What can hang from each mark:
vasu: vitef
napo: damatid
vitef: damatid
daga: semo zada
semo: daga damatid
damatid: napo semo zada
meko: vitef
zada: daga

Each row was made from one small tree. The marks that hang from a mark follow it in brackets, in alphabetical order. Every link used is in the known rows. Write each row's tree.
Known rows:
meko{vitef{damatid{semo}}}: -15; 14; 3; -20; 4; 18; 12; 8; -7; 5; 0; -6; 0; 7; -20; -11; -21; 12; -17; -6; 7; 9; -1; 4; -10; 10; -3; -14; -9; -11; -5; -15; -3; 17; -1; -1; 16; -15; 21; -24; 6; 3; -16; -2; -10; -17; 11; 11; 12; -1
vasu{vitef{damatid{napo semo{daga} zada}}}: -21; -12; -4; 0; -9; 30; 22; 26; 6; 9; -12; -18; -16; 12; -31; -11; -14; -7; -26; -15; -5; 10; 27; 0; 7; 16; 4; -22; -24; -22; 4; -21; 1; 8; -1; 14; 29; -14; 42; -4; 8; 11; -8; 3; 7; -4; -8; 7; 21; 34
daga{semo}: 6; -12; -8; 2; -5; -12; -5; -9; 6; 1; 6; -8; 0; 1; -13; -4; 4; -11; 0; 10; -5; 1; -3; 4; -4; 4; -21; 0; 2; -8; 7; -12; 1; -5; -5; 6; 15; -5; -2; -2; -3; 2; -6; 4; 4; 0; -7; 0; 8; 3
meko{vitef{damatid}}: -13; 22; 10; -15; -2; 16; 12; 11; -11; 11; -7; 6; 0; 1; -16; -14; -23; 24; -15; -3; 16; 8; 6; 7; -6; 1; 0; -15; -7; -4; -10; -7; -4; 17; 3; -1; 4; -9; 18; -20; -1; 0; -11; -11; -14; -10; 20; 12; -3; -1
vitef{damatid{zada{daga}}}: -8; 8; 3; 2; -8; 30; 14; 12; -13; 16; -5; 6; -9; 7; -1; -15; 3; 18; -10; -9; 20; 2; 13; 18; 0; -5; 2; -18; -9; 1; -10; -3; -1; 15; 10; 0; -6; 0; 23; -12; 3; 10; 0; -5; -3; 8; 7; 4; 8; 18
meko{vitef{damatid{zada{daga}}}}: -11; 22; 5; -7; -9; 37; 20; 23; -20; 18; -7; 0; -9; 4; -16; -18; -9; 26; -13; -6; 30; 12; 19; 20; -1; 1; 0; -18; -6; -5; -12; -6; -2; 25; 9; -12; -3; -7; 33; -21; 1; 7; -1; -7; -9; -3; 8; 15; 10; 15
vasu{vitef{damatid{napo semo zada{daga}}}}: -23; 0; -3; -6; -5; 41; 33; 19; -1; 9; -5; -12; -24; 23; -28; -15; -5; 6; -25; -20; -2; 11; 24; 4; 8; 12; 7; -32; -14; -10; -1; -12; 0; 22; 0; 8; 11; -16; 39; -10; 15; 4; 3; -1; 0; -9; -1; 13; 17; 30
semo{daga damatid{napo zada}}: 1; -7; -1; 4; -20; 26; 11; 30; 4; 2; -12; -10; -9; -10; -6; -5; 2; -1; -16; -3; 3; 2; 24; 14; 9; -11; 5; -2; -20; -29; 0; -19; 19; 3; 15; 1; 24; 3; 31; 21; 7; 16; 5; 4; 5; 17; -12; -3; 26; 27
zada{daga{semo{damatid{napo}}}}: 4; -2; -11; -7; -17; 11; 15; 8; -1; 3; 3; 0; -10; 15; -14; -12; 6; -3; -15; 2; -3; 2; 10; 6; 2; -15; -14; -12; -11; -13; 9; -23; 21; 11; 8; 6; 21; 0; 19; 17; 9; 3; 1; -1; -12; 7; -8; -3; 14; 14
semo{daga{zada} damatid}: 7; -9; -2; 6; -22; -5; 0; 27; 2; 11; 3; -6; -11; 4; -2; 4; 0; 12; 0; 2; 15; -1; 10; 14; 14; -16; -3; 9; -21; -13; 8; -22; 27; 0; 5; -4; 24; 2; 14; 5; -6; 15; -4; 3; -8; 15; -12; 4; 21; 16
vitef{damatid{napo zada}}: -15; 2; 4; 3; -7; 31; 20; 16; 3; 8; -13; -7; -18; -9; -13; -14; -6; 16; -14; -6; -1; -3; 13; 12; -3; 4; 4; -20; -11; -23; -7; -4; -9; 12; 13; -1; 12; -8; 19; 4; 1; 11; 0; -1; 13; 9; 14; 8; 9; 21
napo{damatid{semo{daga}}}: 6; -11; -2; -15; 4; -1; 7; 2; -6; -11; 3; -5; 9; 14; -13; -2; -14; -13; -1; -14; 0; 6; -11; 1; 8; -9; 5; 11; -7; -11; 4; -16; 7; -12; -1; 12; 15; 8; 19; -4; 20; 5; -6; 3; -13; 1; -15; -10; 16; 10
damatid{napo}: -3; -3; -4; 0; 1; 5; 8; 7; 8; 0; -8; -8; -8; -1; -7; -4; -4; -1; -5; 0; -11; -3; 4; -8; -1; 3; 2; -6; -1; -12; 4; 1; 2; 1; 6; -1; 4; 1; 7; 16; 4; -1; 10; 1; 9; 3; 0; -1; 1; 4
napo{damatid{semo{daga{zada}}}}: 11; -23; -2; -8; -4; -9; 10; 17; 1; -1; 10; -15; -7; 17; -19; 0; -9; -2; 9; -10; 2; 4; -10; 6; 15; -5; 0; 19; -11; -17; 11; -22; 14; -9; -2; -3; 20; 5; 12; -10; 14; 8; -9; 8; -2; 7; -24; 1; 27; 18
napo{damatid{zada}}: 3; -3; 10; -4; 1; 20; 10; 5; -7; -1; 4; -3; -1; -4; -11; -5; 1; 6; 9; -10; 3; 4; -1; 21; 6; -11; 10; 7; 4; -18; -8; 1; -5; -1; 5; -1; 0; 1; 4; -6; 17; 9; 2; -4; 2; 4; -4; 2; 11; 19
vitef{damatid{semo zada}}: -13; -3; 0; -1; 0; 23; 10; 2; 0; 7; -2; -11; -4; 0; -10; -6; 1; 4; -10; -6; 2; 1; 3; 15; -4; 9; -2; -14; -11; -17; -5; -13; -10; 10; 2; 5; 19; -11; 19; -16; 6; 18; -15; 7; 7; 0; 3; 7; 22; 17

Which tree is each row?
2; -19; -9; 7; -5; 12; 1; 14; 5; 2; -6; -19; 1; -1; -9; 3; 4; -18; -4; -2; 6; 9; 11; 6; 5; 13; -4; 7; -14; -17; 5; -16; 4; -6; -1; 1; 18; 3; 27; -3; 6; 15; -5; 17; 10; 7; -22; -2; 30; 17 -> damatid{semo{daga} zada}
5; -28; -17; 7; -10; -7; 13; 25; 16; 1; -4; -28; -18; 8; -20; 0; -7; -7; 0; 2; -7; -1; 7; -9; 5; 18; -9; 6; -18; -25; 17; -22; 16; -2; 0; -9; 25; 0; 24; 8; -1; 9; 1; 19; 17; 10; -24; 4; 31; 17 -> damatid{napo semo{daga{zada}}}
-11; -13; -7; 2; -9; 23; 23; 21; 4; 4; -16; -19; -11; -2; -17; -11; -8; -3; -23; -7; 0; 3; 15; 3; -1; 9; 0; -15; -21; -30; 4; -20; 0; 6; 9; 7; 26; -1; 41; 4; 8; 18; -6; 11; 10; 9; -6; 1; 28; 26 -> vitef{damatid{napo semo{daga} zada}}
7; -15; -11; 7; -13; 10; 4; 2; -2; 11; 4; -11; -9; 5; -13; -7; 16; -7; 1; 8; 8; 5; 11; 16; 2; 4; -22; -3; 0; -5; 3; -14; 5; 4; 0; -2; 8; 1; 16; -5; 5; 9; -2; 7; 6; 10; -19; 2; 18; 16 -> damatid{zada{daga{semo}}}
-15; -6; -6; -1; -2; 30; 21; 10; 9; 3; -9; -16; -13; 0; -17; -12; -3; 2; -19; -8; -8; 0; 9; 8; -6; 13; 1; -20; -12; -27; -3; -12; -11; 14; 8; 3; 22; -12; 25; -2; 10; 16; -5; 9; 16; 1; 4; 7; 24; 21 -> vitef{damatid{napo semo zada}}
-16; -19; -7; -1; -11; 3; 24; 28; 7; 11; -5; -19; -26; 21; -36; -9; -20; 5; -17; -11; -5; 5; 17; -6; 10; 16; -2; -16; -26; -16; 13; -29; 9; 7; -6; 4; 34; -16; 28; -9; -1; 5; -9; 4; 2; -5; -12; 14; 22; 27 -> vasu{vitef{damatid{napo semo{daga{zada}}}}}
12; -11; -3; -7; -10; 15; 11; 1; -11; 4; 9; -5; -6; 10; -20; -13; 5; -3; 6; -6; 7; 8; 4; 24; 10; -11; -9; 3; 5; -12; -2; -15; 4; 0; 6; 3; 4; 7; 12; -9; 21; 6; 2; -2; -5; 8; -16; 2; 17; 26 -> napo{damatid{zada{daga{semo}}}}
5; -15; -16; 7; -15; 18; 15; 11; 6; 8; -5; -15; -19; 3; -21; -15; 11; -8; -7; 6; -2; 6; 15; 9; 0; 13; -17; -9; -2; -18; 6; -13; 6; 9; 4; -6; 14; 3; 21; 7; 7; 6; 7; 10; 15; 12; -18; 1; 22; 22 -> damatid{napo zada{daga{semo}}}
4; 11; 2; 0; -15; 30; 8; 15; -10; 13; 1; 3; -5; 8; 4; -6; 17; 10; -7; -8; 17; 4; 16; 26; 7; -20; 3; -6; -9; -6; -6; -9; 15; 13; 11; -3; 5; 5; 20; 2; 10; 12; 3; 0; -10; 9; -6; 1; 17; 19 -> semo{damatid{zada{daga}}}
4; -16; -2; -7; -2; 17; 8; 11; -4; -4; 2; -13; 5; 5; -15; -1; -4; -14; -1; -12; 3; 9; 0; 13; 9; -3; 6; 14; -9; -24; 0; -15; 4; -10; 3; 6; 17; 7; 24; -5; 21; 16; -5; 6; 0; 8; -21; -5; 29; 27 -> napo{damatid{semo{daga} zada}}
-6; -15; -9; 6; 1; 23; 15; 11; 18; -2; -8; -25; -9; -1; -18; -6; 5; -11; -6; -3; -17; 4; 8; 3; -4; 18; 0; -7; -5; -27; 3; -8; -4; 8; 3; -3; 17; -6; 19; 8; 16; 12; 3; 16; 23; 2; -12; 3; 28; 20 -> damatid{napo semo zada}
-13; -15; -3; -2; -11; -5; 13; 20; 0; 14; 4; -14; -16; 24; -28; -2; -15; 7; -16; -12; 6; 9; 13; 0; 13; 12; -5; -10; -23; -6; 12; -28; 9; 4; -9; 5; 28; -16; 24; -23; -5; 3; -18; 1; -9; -7; -10; 14; 19; 23 -> vasu{vitef{damatid{semo{daga{zada}}}}}
0; -9; -8; -4; -14; 4; 5; 6; 9; -3; 2; -5; -7; 0; -16; -8; 1; -7; -13; 3; -13; -3; 4; 8; -4; -9; -15; -8; -10; -24; 7; -25; 15; 3; 6; 7; 32; -9; 9; 17; 9; 8; -8; 0; -4; 2; -3; -3; 15; 11 -> daga{semo{damatid{napo}}}
-3; -4; -7; 7; -8; 30; 21; 18; 0; 5; -11; -9; -16; 4; -6; -11; 9; 4; -2; -2; 4; 5; 17; 5; 4; 5; 2; -9; -3; -11; 0; -1; 5; 10; 9; -10; -5; 6; 23; 10; 7; 6; 16; 3; 14; 11; -11; 2; 13; 18 -> damatid{napo zada{daga}}
-12; -8; -7; -5; -4; 8; 18; 14; 1; -1; -14; -11; -5; 8; -15; -11; -17; -5; -26; -8; -4; 0; 5; -9; -3; 4; -2; -15; -23; -15; 8; -20; 4; 2; 7; 11; 27; 1; 35; 5; 6; 8; -10; 4; 0; 6; 0; -7; 14; 12 -> vitef{damatid{napo semo{daga}}}
-25; -5; -2; -3; 2; 33; 25; 15; 7; 5; -6; -16; -17; 7; -32; -10; -9; 3; -21; -16; -13; 10; 21; 3; 3; 20; 5; -29; -15; -24; -3; -15; -9; 16; -4; 7; 24; -23; 27; -10; 11; 5; -8; -2; 7; -12; 1; 13; 19; 28 -> vasu{vitef{damatid{napo semo zada}}}
8; 1; -6; -7; -18; 4; 4; 0; -8; 7; 11; 6; -1; 16; -5; -6; 11; 0; -12; 1; 10; 2; 5; 15; 5; -19; -16; -7; -10; -1; 9; -23; 20; 5; 4; 8; 17; -2; 13; 2; 3; 8; -7; -2; -20; 8; -9; -2; 14; 7 -> zada{daga{semo{damatid}}}
-13; 0; -8; -2; -4; 37; 29; 16; -1; 8; -8; -12; -16; 11; -16; -18; 2; 8; -19; -11; 2; 1; 11; 7; -6; 8; 3; -22; -12; -18; -2; -12; -2; 16; 10; 1; 10; -4; 35; -2; 12; 14; 0; 7; 10; 4; 1; 5; 21; 22 -> vitef{damatid{napo semo zada{daga}}}
3; -9; 1; -9; 6; 19; 10; 2; -1; -7; 5; -12; 0; 3; -17; -2; 0; -5; 5; -14; -6; 6; -5; 15; 3; -1; 7; 4; 2; -22; -4; -7; -8; 0; 1; 3; 10; -2; 8; -10; 26; 12; -6; 4; 3; 0; -10; 1; 25; 21 -> napo{damatid{semo zada}}
-1; -12; -12; 2; -3; 30; 22; 13; 4; 2; -7; -16; -13; 11; -14; -9; 8; -5; -8; -8; -4; 6; 12; 0; 2; 15; -1; -8; -5; -14; 5; -9; 6; 11; 3; -6; 7; 4; 29; 6; 14; 9; 10; 15; 15; 3; -16; 1; 27; 19 -> damatid{napo semo zada{daga}}
0; -12; -6; 3; -17; 21; 9; 12; 14; 5; -3; -17; -12; -9; -18; -7; 10; -7; -11; 6; -10; -1; 16; 19; 1; -4; -14; -11; -10; -37; 3; -24; 11; 8; 10; 1; 35; -10; 14; 15; 10; 17; -6; 6; 9; 8; -9; 4; 29; 26 -> daga{semo{damatid{napo zada}}}
